In the rows, zero is written as 128.
Known rows, with every way that one mark hangs from another:
fozar(depenu): [105 122 121 130 140 122 127 119 123 125 128 116 129 123 141  97 121 130
 131]
badava(fozar kisi): [144 137 144 115 129  83 140 133 157 145 129 118 141 138 105  90 126 126
 135]
demef(puniz(fozar veki(depenu))): [136 133 155 142 124 105 135 142 154 124 132 115 134 130 114 125 126  86
 109]
badava(fozar(depenu fena puniz) kisi): [154 136 120 128 156  63 138 116 156 135 132 108 145 127 125  35 129 138
 144]
puniz(fozar veki): [123 132 165 129 110 135  99 128 157 127 135 115 138 126 135 115 131  94
 121]
demef(puniz(fozar(badava fena) veki(depenu))): [142 148 155 149 127 101 136 134 150 113 134 117 138 133 106 107 130  96
 118]
depenu(fozar(badava(kisi) fena puniz(veki))): [149 153  95 136 130 108 113 109 146 129 139 115 143 134 126  65 149 123
 139]
kisi(badava(fozar(depenu))): [126 121 120 134 124 103 139 106 132 135 129 133 133 126 141  81 133 124
 126]
depenu(fozar(badava(kisi) fena)): [135 153 101 127 126 121 127 115 132 127 138 118 141 149 110 105 142 130
 142]
puniz(fozar(badava(kisi) depenu fena) veki): [109 146 163 132 123 106 104 117 155 117 137 103 150 127 125  55 129 110
 140]
depenu(fozar(puniz)): [147 134  89 134 133 126 125 113 131 142 138 119 129 135 143 115 147 118
 126]
fozar(badava(kisi) depenu fena puniz(veki)): [129 146 118 142 147  78 116 108 142 119 133 109 145 113 135   4 136 141
 148]
demef(puniz): [137 134 126 137 137 123 159 140 131 126 129 127 130 133 121 147 137 116
 121]
fozar(badava depenu fena puniz(veki)): [133 145 114 151 148 102 110 100 134 111 132 115 136 112 150  20 134 137
 142]
fozar(badava depenu): [100 140 132 135 134 114 133 111 115 129 130 120 130 130 132  75 126 136
 139]
demef(puniz(fozar(badava) veki)): [130 149 162 141 118 122 140 134 149 130 136 119 139 136 122 123 143  91
 120]
veki(puniz(fozar(badava))): [129 140 157 139 111 116 132 134 126 144 138 123 127 161 100 121 141 124
 117]
fena(fozar(badava puniz(veki))): [141 148 159 136 128 123 106 114 117 128 136 122 131 123 132  99 150 126
 133]
puniz(veki): [126 129 134 130 118 138 103 128 147 119 125 126 132 118 135 106 127 113
 123]
fena(fozar(badava puniz)): [142 147 154 135 134 117 123 115 105 133 138 123 128 129 127 114 150 135
 135]
badava(fozar(fena puniz(veki(depenu))) kisi): [173 137 129 131 141  54 120 126 171 130 128 114 143 121 108  36 124 127
 133]

Rows:
[148 124 104 143 138  88 137  99 134 129 132 131 134 120 148  54 139 133
 131]
kisi(badava(fozar(depenu fena puniz)))
[151 153  92 134 136 103 130 109 134 135 141 117 140 139 122  80 150 132
 143]
depenu(fozar(badava(kisi) fena puniz))
[126 132 138 118 139  79 139 125 153 144 128 109 142 135 116  65 120 127
 138]
badava(fozar(depenu) kisi)
[134 139 117 134 120 102 102 123 149 115 127 116 137 128 106  74 121 114
 125]
puniz(veki(depenu(fozar(badava(kisi) fena))))
[136 135 130 121 147  79 136 121 154 126 129 110 146 136 112  60 121 136
 143]
badava(fozar(depenu fena) kisi)
[132 146 167 134 114  84 104 128 158 116 134 111 144 129  98  66 120 106
 130]
puniz(fozar(badava(kisi) fena) veki(depenu))
[139 130 130 144 131 108 136 141 146 116 124 122 130 124 114 116 124 103
 110]
demef(puniz(veki(depenu)))
[136 136 111 140 115  85 132 134 124 142 130 118 124 165  72  95 126 132
 112]
veki(depenu(fozar(badava(kisi))) puniz)
[150 128 116 136 123 105 136 107 136 126 130 140 134 129 131  93 138 130
 128]
kisi(badava(fozar(fena)))
[165 133 133 138 133  81 117 120 158 137 127 122 129 120 129  61 124 115
 118]
badava(fozar(puniz(veki(depenu))))
[118 141 125 146 138 100 115 104 132 132 131 116 133 110 153  28 135 126
 135]
fozar(badava depenu puniz(veki))
[145 135  93 136 127 133 107 112 144 136 136 117 132 129 147 100 146 109
 123]
depenu(fozar(puniz(veki)))
[108 142 159 130 135 130 120 113  99 123 134 114 130 135 126 116 135 135
 137]
fena(fozar(badava depenu))
[132 148 157 139 126 114 161 136 134 136 139 122 136 142 116 141 143 103
 124]
demef(puniz(fozar(badava)))
[124 139 145 144 125 114 129 125 124 129 138 114 130 158 106  98 136 133
 124]
veki(puniz(fozar(badava depenu fena)))
[120 133 146 138 138 118 156 134 136 131 137 111 136 137 129 135 135 100
 121]
demef(puniz(fozar(depenu)))
[141 132 129 125 148  62 142 121 154 152 131 108 141 127 127  40 129 130
 138]
badava(fozar(depenu puniz) kisi)
[137 139 115 139 119 116  97 118 144 111 127 120 131 129 115  84 121 112
 120]
puniz(veki(depenu(fozar(badava fena))))
[128 136 144 143 136 126 133 131 152 111 135 108 141 130 133 111 135  96
 121]
demef(puniz(fozar(depenu fena) veki))
[163 128 108 142 130  91 138 104 137 131 132 139 133 121 141  75 144 132
 129]
kisi(badava(fozar(fena puniz)))
[134 145 161 145 120 100 139 138 149 126 133 118 135 132 109 111 130  90
 114]
demef(puniz(fozar(badava) veki(depenu)))
[144 145 158 140 129 105 106 117 116 125 133 120 128 122 122  89 140 125
 127]
fena(fozar(badava puniz(veki(depenu))))
[156 148 124 144 136  62 116 119 147 119 130 120 140 114 110  22 129 137
 139]
fozar(badava(kisi) fena puniz(veki(depenu)))
